(in the rows, 128 means zero)
Known rows, with every step that occurs
mumil, guvim, donez: [113 138 119 126  75 164 104 147 134 119 122 146 116 139 119 141 114  89
 118 139 103 119 120 122 130 156 103 120 137 166 112 124 138 125  88 141
 154 124 164 136  93 123 133 139 130 120]
mazu, zumi, mumil, desu: [126 109 124 133 153 140 159 116 148 154 118 117 152 165 107 116 107 129
 115 140 143  99  98  97  96 145 120 142 123 159 121 154  87 163 125 134
 102 109 133 141 159 122 122 136 106 139]
desu, donez, zumi, mumil, tesez: [116 122 133 131 127  76 194 112 130 129 128 117 136 146 139 150 178  75
 112 110 162 124 114 124  71 123 152 121 115 135 120 130  87 128 134 122
 139 108 118 114 167 125 145 118 136 113]
mazu, gugel, mumil, guvim: [131 109 106  87  94 168  66 158 133 125 109 131  92 118 144 147 120  81
 146 132  82 111 129 108 131 104 108 138 169 144 119 151  92 130  90 166
 167 168 174 125 108 127 156 130 137  92]
desu, mumil, zumi: [122 152 136 128 121 135 125 142 116 122 127 135 132 108 111 129 110 132
 133 145 118 109 127 137 121 129 106 134 123 118 122 109 129 130 121 118
 106 148 139 127 132 107 112 111 154 105]
nifava, tesez, mazu: [127 111 137 138 145 125 117 133 101 129 139 122 131 115 117 146 107 173
 129 135  87 158 135 139  87 119 122 132 105 119 132 130 129 141 134 135
 114 166 122 111 116 120 140 128 127 122]
nifava, tesez, mazu, maka, mumil: [119 132 150 155 134 138  80 154  87 120 127 131 109  83 151 161  84 125
 148 139  56 149 133 135 102 116 114 106 145 132 122 148 113 133 114 134
 118 191 156 114 100 116 160 120 109 103]
nifava, tesez, mazu, gugel: [130  96 109 123 147 123 101 130  94 135 132 132 121 124 127 144  96 164
 138 130  67 161 129 123  88 118 124 133 125 117 127 130 103 139 115 142
 122 175 140 116 113 127 162 124 140 109]
tesez, mazu, maka, mumil, guvim, donez: [109 147 133 162  74 181  78 170 114 106 115 149  83  98 144 159  94  49
 142 141  64 123 117 131 102 120  69 108 168 172  97 124 117 119  62 125
 159 185 186 134  61 114 172 127 111 110]
gugel, mumil: [129 130 138 124 125 149 111 143 142 130 116 114 112 112 131 136 135 109
 129 133 114 120 142 120 120 108 122 129 146 127 132 153 108 132 130 148
 146 154 130 125 127 124 131 132 125 102]
maka, donez, guvim: [106 142 150 132  82 144 123 136 152 139 106 148 134 127 130 147 112  77
 128 133 121 108 109 135 222 149 116 115 142 143 135 118 113 132 108 117
 147 164 146 137 147 114 173 139 125 108]
donez, guvim, mumil, desu: [119 142 128 124 113 157  89 124 140 151 109 111 131 131 147 128 105 110
 119 135 125 113 116 108 190 136 128 128 156 158 122 190  97 146 107 150
 140 121 141 145 135 106 137 143  77 117]
desu, mumil, guvim, donez: [112 146 113 138  65 180  86 174 138 120 110 156 117 120 113 146 117  80
 121 140  88  95 130 133 138 151  97 131 139 162 112 126 130 117  73 134
 150 157 170 133 102  99 148 135 132 104]
desu, donez, zumi, mumil: [107 107 140 112 108  96 171 132 121 128 125 120 136 130 136 154 175  84
 120 112 129 119 118 129  77 127 137 142 116 146 104 130  98 131 119 128
 140 110 130 121 165 119 138 134 133 106]
mazu, desu, donez, zumi, mumil, guvim: [103  97 126  91  74 103 133 145 129 131 118 119 123 152 160 180 177  66
 133 109 111 116 104 134  96 128 120 147 138 166  95 143 106 115  99 142
 162  66 146 110 128 115 135 128 112 105]
guvim, donez, zumi, mumil, tesez: [113 144 124 156 116 112 186 107 142 150 125 134 127 175 114 135 142  87
  84 102 160 126 112 101  46 151 124 106 124 156 126 152  91 133 107 129
 134  99 142 139 123 123 177 123 138 129]
gugel, mumil, tesez: [137 142 132 143 141 134 133 124 146 131 120 112 112 128 135 131 136 103
 121 130 148 124 137 115 115 103 135 107 146 117 148 153  97 128 146 142
 143 151 120 120 128 131 138 117 129 110]
donez, kizu: [126 129 142 114 111 134 130 128 134 141 133 140 125 140 133 121 118 140
 140 126 122 136 137 134 140 121 120 103 138 121 136 127 120 153 101 137
 138 138 146 132 140 107 121 128 125 115]
mazu, gugel: [131 115 100 113 132 126 110 124 120 136 121 139 117 136 137 127 116 118
 135 121 109 134 124 111 128 126 129 130 148 126 124 131 103 125 107 133
 136 138 146 135 127 136 150 121 141 116]
desu, mumil: [127 134 124 141 118 142 109 155 131 128 117 139 129 110 123 133 132 118
 131 130 115 104 138 140 134 124 122 137 131 123 125 131 120 118 112 121
 124 161 133 124 138 104 142 124 131 112]
donez, kizu, mazu, guvim: [133 134 145 135  97 113  86 144 139 130 133 173  92 124 131 140 122 114
 164 114 109  87 132 127 185 114 110 121 146 166 106 135  96 159  60 143
 150 167 155 125 136 134 118 123 124 102]
zumi, mumil, desu, donez, kizu: [111 110 149 120 108 123 151 131 154 151 111 114 147 150 122 130 161 106
 136 138 134  98 114 135 135 151 164 126 137 147 125 138  91 160 119 139
 153  98 128 140 186 113 107 136 105 107]
zumi, mumil: [119 110 137 132 130 123 137 128 149 140 117 116 119 133 111 130 156 116
 123 123 144  96 112 129 103 144 138 133 124 139 131 140 116 145 135 133
 132 114 128 142 139 124 147 115 127 138]
mazu, gugel, donez, tesez: [128 110  96 101 122 113 126 117  93 114 113 138 107 144 168 129 190  78
 134 142 111 144 134 110 118 133 147 129 150 133 119 100 103 117 137 121
 151 133 135 135 116 144 149 124 149 114]
mumil, desu, donez, guvim: [117 130 133 122 106 132 120 136 145 138 108 125 168 121 142 142 135  80
 135 143 121  99 111 132 211 147 156 140 139 156 123 132 114 122 118 129
 144 129 128 123 172 119 120 149  93 108]
maka, mumil, desu: [130 146 132 150 131 170 109 139 126 143 116 112 133 132 143 125 102 121
 122 128 119 124 128 112 156 124 140 127 146 143 128 177 106 133 122 133
 131 116 130 135 123 122 118 136  95 113]
guvim, donez, tesez: [123 152 118 142 111 153 150 122 123 111 119 135 123 150 126 113 158 105
 107 138 128 136 135 117 122 155 127 118 128 136 118 108 129 115 128 114
 137 106 132 134  84 131 120 116 141 124]
kizu, mumil, guvim, donez: [113 149 113 151  78 168  89 169 140 111 118 143  96 120 113 140 114  88
 114 133  95 109 115 117 140 140 109 135 159 181 102 141 140 120  88 148
 147 130 162 141  95 101 163 120 127  98]
kizu, mazu: [139 127 142 145 117 101 119 136 137 138 134 145  99 129 123 135 132 117
 141 119 131  97 134 118 158 106 128 136 130 150 109 149 112 128 119 133
 132 133 119 126 133 146 105 121 131 127]
kizu, mazu, desu: [136 120 131 145 115  88 110 130 145 150 127 139  97 154 143 147 137 123
 143 111 123 105 127 118 164 109 130 131 151 148 111 165 110 114 121 134
 141  85 109 122 109 151 101 113 113 122]
tesez, mazu: [133 114 127 148 141 130 141 127 122 123 134 121 116 120 122 134 132 137
 132 127 120 143 128 142  88 100 102 139 120 121 122 110 122 131 122 115
 126 161 114 122 113 127 147 126 130 133]
mazu, gugel, donez, guvim, mumil: [105 113 107  98  99 118  71 121 116 137 104 135  95 118 181 150 132  63
 133 140  91 127 124 101 169 132 122 108 184 157 117 158  83 145 101 156
 171 165 164 161 139 113 177 143 107  87]
desu, donez, tesez: [126 128 127 117 122 118 158 128 110  89 120 119 132 123 149 129 191  91
 134 145 131 136 138 141 146 126 157 132 119 115 114  84 125 108 157 108
 141 117 109 109 127 132  89 109 139 108]
desu, donez: [114 123 133 119 117 104 142 133 120 109 123 123 136 113 139 142 150  99
 136 140 119 128 129 138 143 129 146 129 128 127 116 105 122 120 137 122
 145 129 117 120 156 129 103 130 128 102]
donez, tesez, mazu, gugel, mumil: [150 108 103 125 143 161 123 132 114 113 112 113  86 121 144 126 169 106
 138 129  99 143 144 117  85  74 110 143 150 107 118 116  78 121 122 126
 151 188 126 116  84 135 158 102 151 101]
maka, donez, zumi, mumil, tesez: [110 138 142 149 108 104 197 113 138 150 122 134 119 173 123 148 147  82
  97 104 167 131 105 113  92 138 128 114 122 140 128 139  73 139 121 111
 137 115 132 129 152 127 196 126 150 121]
zumi, mumil, tesez, donez: [139 105 135 181 140 120 177 112 148 140 129 103 112 156 110 138 167 116
 134  95 183 112  98 141 129 132 150 123 104 128 142 116 111 163 131 114
 119 109 119 130 123 135 164  98 129 139]
zumi, mumil, guvim, donez, kizu, mazu: [114 119 156 136  48 137 106 155 176 153 121 164  76 158 101 144 134  83
 138 121 115  62 119 119 141 141 103 108 146 193 106 155 102 167  61 158
 175 126 174 154 117 116 121 120 128 112]
mazu, gugel, donez: [117 104 101 109 119 102 110 123 105 132 116 143 111 134 159 143 147  82
 136 136  99 138 127 109 112 136 136 125 159 144 121 122 103 127 121 137
 152 147 146 144 142 143 161 146 139 107]
desu, donez, tesez, mazu: [131 113 128 136 131 122 172 128 101  82 126 112 120 113 143 135 195 100
 139 145 122 148 137 153 108  98 130 142 111 106 107  67 121 111 150  92
 140 150  95 104 113 130 108 106 139 114]
mazu, guvim, donez: [109 152 115 145 105 149 100 136 129 108 117 155 125 123 118 136 115  93
 118 129 101 116 117 118 133 173 110 127 140 169 106 116 117 130  76 132
 147 145 158 140 106 136 153 137 128 108]
mazu, gugel, donez, zumi, mumil, guvim: [111  85 104  79  77 110 110 141 103 142 119 146  98 148 158 169 170  45
 130 115  99 112 109 105  59 132 110 147 149 181 101 138  87 139  80 153
 163 134 184 139 136 125 199 152 142 111]

Rows
[139 143 139 191 128 141 130 132 111 119 128 126  97 117 161 150 114  74
 156 104 137 136 112 133 170 111 133  92 148 130 130 124 109 137 102 109
 119 149 154 119  95 132 168 100 110 114] -> mazu, maka, mumil, tesez, donez
[133 138 116 172 130 136 116 114 110 102 132 113  88 127 146 145 131 112
 142 104 146 145 109 126 168 121 125 119 130 139 113 124  93 165  90 124
 132 137 140 126  93 135 159 107 112 103] -> mazu, guvim, mumil, tesez, donez
[111 117 124 119 117  94 132 128 129 122 116 117 137 140 161 153 157 103
 139 131 111 141 121 139 150 134 148 124 150 125 116 123 121 101 139 124
 153  80 108 116 133 133  97 122 110 100] -> mazu, desu, donez
[136 140 115 159 119 129 137 112  89 110 145 121  95 139 161 156 129 108
 131  80 140 165 116 114 126 104 106 128 125 147  99 135  80 161  64 123
 125 133 150 112  94 125 178 123 119  96] -> mazu, guvim, mumil, tesez, donez, zumi
[133 109 128 171 160 108 171 110 150 136 126 107 107 140 107 132 162 117
 120 118 169 116 107 141  59 111 127 122 116 121 141 122  99 144 148 113
 131 148 103 131 126 132 174  97 132 150] -> zumi, mumil, tesez, mazu
[130 128 115 156 172 123 170  96 113 113 140 110  98 142 142 122  83 138
 114 145 137 170 123 101  65  76  78  98 134 114 116 135  76 160 130 118
 114 173 119 127 113 114 130 107 116 114] -> guvim, mumil, tesez, mazu, zumi
[137 126 153 134 102 108 120 135 148 150 139 158  96 142 128 130 120 130
 153 117 123 104 143 124 168  98 121 109 140 142 120 146 105 153  92 141
 143 141 137 131 143 126  99 122 128 113] -> donez, kizu, mazu
[139 127 110 173 166 131 169 128 124 120 133 141 126 129 122 129  95 122
 125 141 131 131 128 128  76  80  80 116 119 108 129 101  91 135 113  96
  97 213 122 111 134 101 151 107 135 117] -> desu, mumil, tesez, mazu, zumi
[106 148 152 151  88 143 133 155 146 132 119 146  99 133 122 133 114 117
 129 126 107 132 122 129 186 121 122 110 165 139 123 127 106 149 101 129
 143 147 141 140 151  91 175 118 136  78] -> maka, donez, kizu, mumil
[127 144 133 137 122 161 140 137 106 104 108 102 138 126 163 126 165  86
 129 143 121 132 137 125 176 124 167 132 138 131 112 132 102 113 149 112
 145 105 109 116 122 127  81 117 105  93] -> maka, mumil, desu, donez, tesez
[141 104  90 128 140 133 154 120  95 111 113 116 128 143 149 125 177  98
 138 141 109 150 127 124 116 107 149 162 137 123 101  92  80 109 127 102
 143 134 107 110 124 146 126 119 134 113] -> mumil, desu, donez, tesez, mazu, gugel
[107 151 131 139  73 193  84 161 132 116 115 140 100 124 137 144  92  78
 119 133  87 116 126 118 151 141  95 103 151 162 113 150 127 130  84 143
 164 139 171 143  78 111 128 129 116  94] -> maka, mumil, guvim, donez
[139 103 111 126 151 158  84 140 107 157 114 110 124 128 124 145  96 154
 131 138  60 148 137 103  87 112 133 152 149 131 130 178  70 143 116 165
 135 175 137 117 124 131 159 146 119  94] -> nifava, tesez, mazu, gugel, mumil, desu
[128 122 129 150 147 106 159 110 158 140 121 114 119 148 114 127 156 111
 116 119 177 102 108 124 100 139 153 110 123 131 147 141 105 142 154 127
 130 114 118 136 140 133 155  99 130 145] -> zumi, mumil, tesez
[109 153 138 176 117 113 144 117 113 114 117 128  73 122 149 152 117  73
 127 143 123 163 111 124 106 113 101  95 167 130 111 121  67 132 118 100
 149 175 134 132 113 131 196 116 127 113] -> guvim, mumil, tesez, mazu, maka, donez
[121 126 124 129 124 121 142 131 124 128 118 112 157 132 135 135 143 104
 130 144 123 125 123 127 149 143 162 147 131 143 115 127 108 118 136 125
 137 104 109 120 164 135  97 150 109 111] -> mumil, desu, donez
[134 126 122 147 127 122 149 133  94  98 114 121 133 116 155 137 187  70
 149 155 113 142 119 141 105 121 145 155 139 140  95  82 101  99 134  89
 132 139 115 102 123 143 126 125 115 132] -> mumil, desu, donez, tesez, mazu, maka
[116 138 136 118 109 144  91 127 138 132 115 120 113 110 152 133 112 107
 127 132 118 117 123 119 183 123 113 111 153 142 123 167 110 145 110 146
 147 147 147 143 123  99 141 124  96 107] -> donez, guvim, mumil
[125 124 124 116 118 117 143 121 100 106 120 127 117 135 158 130 201  88
 127 148 131 139 139 127 117 136 145 126 129 132 124  98 128 119 158 114
 142 126 117 128 118 136 130 129 137 124] -> gugel, donez, tesez
[148 104  94 129 145 140 140 119 100 111 124 127 102 137 143 119 163 122
 136 125 114 153 133 126  93  94 116 143 132 107 115  92 100 116 120 105
 132 160 124 117  85 137 157  99 152 128] -> donez, tesez, mazu, gugel
[114 155 141 113 129 126 126 109 103 115 137 105 104 122 133 124  98 144
 121 150 127 146 125 113 111 122 106 114 139 126 111 138 116 152 136 138
 123 109 133 144 111 119  87 111 136 103] -> guvim, mumil, zumi
[122 141 130 154 122  96 137 128 130 129 128 140  98 136 154 132 152  96
 130 134 137 135 129 121 130 110 148  89 169 141 140 134 115 145 130 140
 146 151 129 140 158 100 171 117 123  93] -> gugel, donez, kizu, mumil, tesez
[137 132 124 160 124 123 172 102  93 129 149 104  98 157 156 145 129 127
 119  82 155 179 125 113 112  90 116 117 119 124 111 148  89 155  95 122
 119 108 133 115  99 119 156 124 120 106] -> guvim, mumil, tesez, donez, zumi
[108 106 138 114 108  90 158 124 113 146 125 128 120 145 145 157 184  77
 114 117 131 120 122 118  45 136 124 138 126 164 112 143 102 139 121 136
 141 118 139 138 156 123 175 155 131 121] -> gugel, donez, zumi, mumil
[125  91 149 140 117 122 151 130  98 153 144 114 134 147 115 164 137 156
 126  87 112 144 114 131  91 137 136 145  82 142 122 148 114 171 100 144
  97 109 150 111 123 111 167 132 130 113] -> nifava, tesez, donez, zumi, mumil
[138 135 121 170 147 100 143 117 116 120 130 138 107 119 140 140 131  92
 141 132 137 140 113 136  76 104 114 111 144 126 127 102 105 115 123 102
 124 174 131 113 114 140 180 110 126 151] -> mumil, tesez, mazu, maka
[116  77 107 118 122  92 153 121  97 148 124 133  97 145 148 161 176  78
 126 109 104 140 116 115   4 104 102 150 139 154 101 123  71 140  94 127
 149 162 143 140 140 130 217 147 145 116] -> tesez, mazu, gugel, donez, zumi, mumil
[121 113 122 146  91 173 141 143 137 108 113 124  93 144 105 134 186  82
 115 138 125 105 112 138  68 140  95 139 116 160 107  97 122 133 111 115
 155 134 144 135  64 120 160 102 140 139] -> zumi, mumil, guvim, donez, tesez, mazu
[126 140 132 144 110 115  69 139 124 109 127 141  67 105 142 147 123 103
 144 122 107  94 129 106 169 111 111 137 153 175  84 170  84 149  87 147
 154 149 139 136 113 143 116 118 113  97] -> kizu, mazu, guvim, mumil
[142 129 127 182 113 148 128 142 147 140 119 138 132 118 130 149 133  87
 147 101 149  97 113 155 222 116 129 118 119 124 146 111 117 141  91 106
 114 179 141 115 129  98 185 105 118 112] -> desu, mumil, tesez, donez, guvim
[148 131 120 205 141 128 153 131 130 118 138 112 100 132 123 134 141 125
 134  96 159 133 109 134 167 101 149 130 131 130 129 120 126 141 124 116
 105 126 116 119 112 117 178  91 128 109] -> kizu, mumil, tesez, donez
[132 132 119 163 154 121 147 105 117 117 134 100  86 130 142 129 126 132
 117 129 146 163 129 124  80  86 111 106 136 112 125 142  93 143 137 119
 140 152 106 131 103 122 147 105 117 124] -> guvim, mumil, tesez, mazu
[101 131 140 112  99 125 103 131 133 112 111 116 121  96 163 148 132  76
 134 143 108 118 123 130 198 125 131 112 154 140 111 146 105 136 118 141
 163 147 135 136 150 100 117 127  96  80] -> desu, donez, guvim, mumil
[142 129 131 162 152 134 146 123 139 125 125 105  98 121 127 136 140 113
 127 130 140 139 136 127  76  76 112 118 139 109 141 135  91 129 140 128
 144 185 106 114 114 130 158 113 129 117] -> gugel, mumil, tesez, mazu
[126  85 146 119  83 144 120 152  99 142 144 120 126 143 119 179 134 134
 137  90 101 131 105 136 108 135 117 153  85 161 114 145 124 170  82 154
 112 116 175 105 108 106 169 135 128 117] -> nifava, tesez, donez, zumi, mumil, guvim
[120 150 142 146 115 142  89 148 112 119 115 137 106  95 160 144 102  79
 147 131  96 122 126 123 139 122 119 103 166 141 118 149 113 121 107 127
 135 156 161 130 114 123 150 118 108 112] -> mazu, maka, mumil
[122 138 153 135 105 151 121 113 116 126 136 106 108 118 135 141  99 125
 145 124 129 132 102 133 204 119  95 117 128 136 115 118 123 176  97 131
 115 129 154 140  98 103 123 110 119  95] -> tesez, donez, guvim, mumil, zumi
[136 127 139 159 119 136 154 106 124 135 142 109  89 157 149 129 122 140
 140 103 154 168 127 129 165  98 126  81 137 109 135 135  97 185  96 131
 136 122 138 134 110 105 133 106 111  98] -> guvim, mumil, tesez, donez, kizu
[130 105 155 136 111 141 123 135 106 146 145 130 132 142 125 144 102 184
 155 109  94 165 133 146 171 133 137 105 104 116 143 124 133 184  93 149
 110 136 154 115 123 102 123 130 121  96] -> nifava, tesez, donez, kizu
[138  85 165 160 114 117 169 127 153 156 144 144  91 166 107 136 115 129
 164 103 139  90 112 121 161  94  93 117 114 156 110 126  85 207  69 131
 109 145 151 136 143 117 110 109 126 107] -> tesez, donez, kizu, mazu, zumi, mumil
[113 131 141 135 104 117 129 155 135 112 126 132 115 107 140 135 140 111
 144 133 102 125 131 141 169 106 148 117 160 136 114 119 120 138 112 140
 145 142 130 127 165  88 125 113 122  68] -> desu, donez, kizu, mumil
[116 126 115  94  60 187  71 159 148 142 107 156  89 143 136 138  98  76
 138 134  64 122 136 102 133 126  93  98 187 155 121 148  85 151  44 176
 189 167 204 144 100 106 150 138 136  69] -> mazu, gugel, mumil, guvim, donez, kizu
[131 154 138 149 111 101  92 120 138 123 133 152  64 134 152 135 115 109
 148 116 134 109 134 106 175  98 121  89 164 156 108 169  65 169  78 150
 162 157 147 134 127 130 118 102 113  92] -> donez, kizu, mazu, guvim, mumil, tesez
[142 139 136 175 125 143 170 121 101 132 146 115 112 148 158 150 116 110
 128  74 148 166 125 124 136  83 118 108 117 123 126 141 103 145  93 112
 115 130 138 108  95 120 161 117 121  98] -> maka, mumil, tesez, donez, zumi
[117 135 162 127 110 145  98 118  95 130 140 107 123 112 130 155  74 163
 143 131  97 149 109 129 205 140 115 111 113 133 124 141 130 186 112 154
 102 131 163 129 102  98 116 113 117  84] -> nifava, tesez, donez, guvim, mumil, zumi
[123 151 106 185 133 133 133 118 128 108 124 149 110 132 116 138 120  93
 116 125 126 136 112 126  86 140  98 116 133 150 116  96 102 129  89 110
 144 176 133 128  90 142 181 119 134 121] -> mumil, tesez, mazu, guvim, donez
[141 113 104 133  97 164  99 164 119 108 112 129 100 131 152 153 181 104
 146 130  99 122 129 160 117  93  92 153 138 122 109 105 123  95 106 105
 143 141 127 100  60 104 145  94 124 123] -> donez, tesez, mazu, desu, mumil, guvim
[122 114 135 120 118 115 157 125 126 148 129 125 128 145 123 141 151 111
 113 101 140 116 118 120  60 124 121 142 116 147 115 151 105 141 110 135
 123 109 142 129 140 117 163 131 132 131] -> donez, zumi, mumil
[136 141 116 161 133 147 112 148 134 138 120 117 129 130 119 120 123 132
 117 126 126 112 116 111 147 126 151 159 153 159 116 166 117 123 126 139
 114 106 118 132 141 115 153 127 106 118] -> kizu, mumil, desu
[120 148 126 125 120 121 116 136 123 137 121 130 131 134 134 143 116 134
 135 137 111 119 122 137 129 133 107 128 146 119 122 127 127 114 123 121
 113  97 127 123 110 111 105 102 137 104] -> mazu, desu, mumil, zumi
[143 135 114 193 161 117 148 132 133 113 133 115  95 117 121 128 135 128
 120 120 144 136 117 133  95  78 124 129 140 124 125 124 118 122 140 113
 119 168 100 120 116 114 188  91 130 120] -> kizu, mumil, tesez, mazu
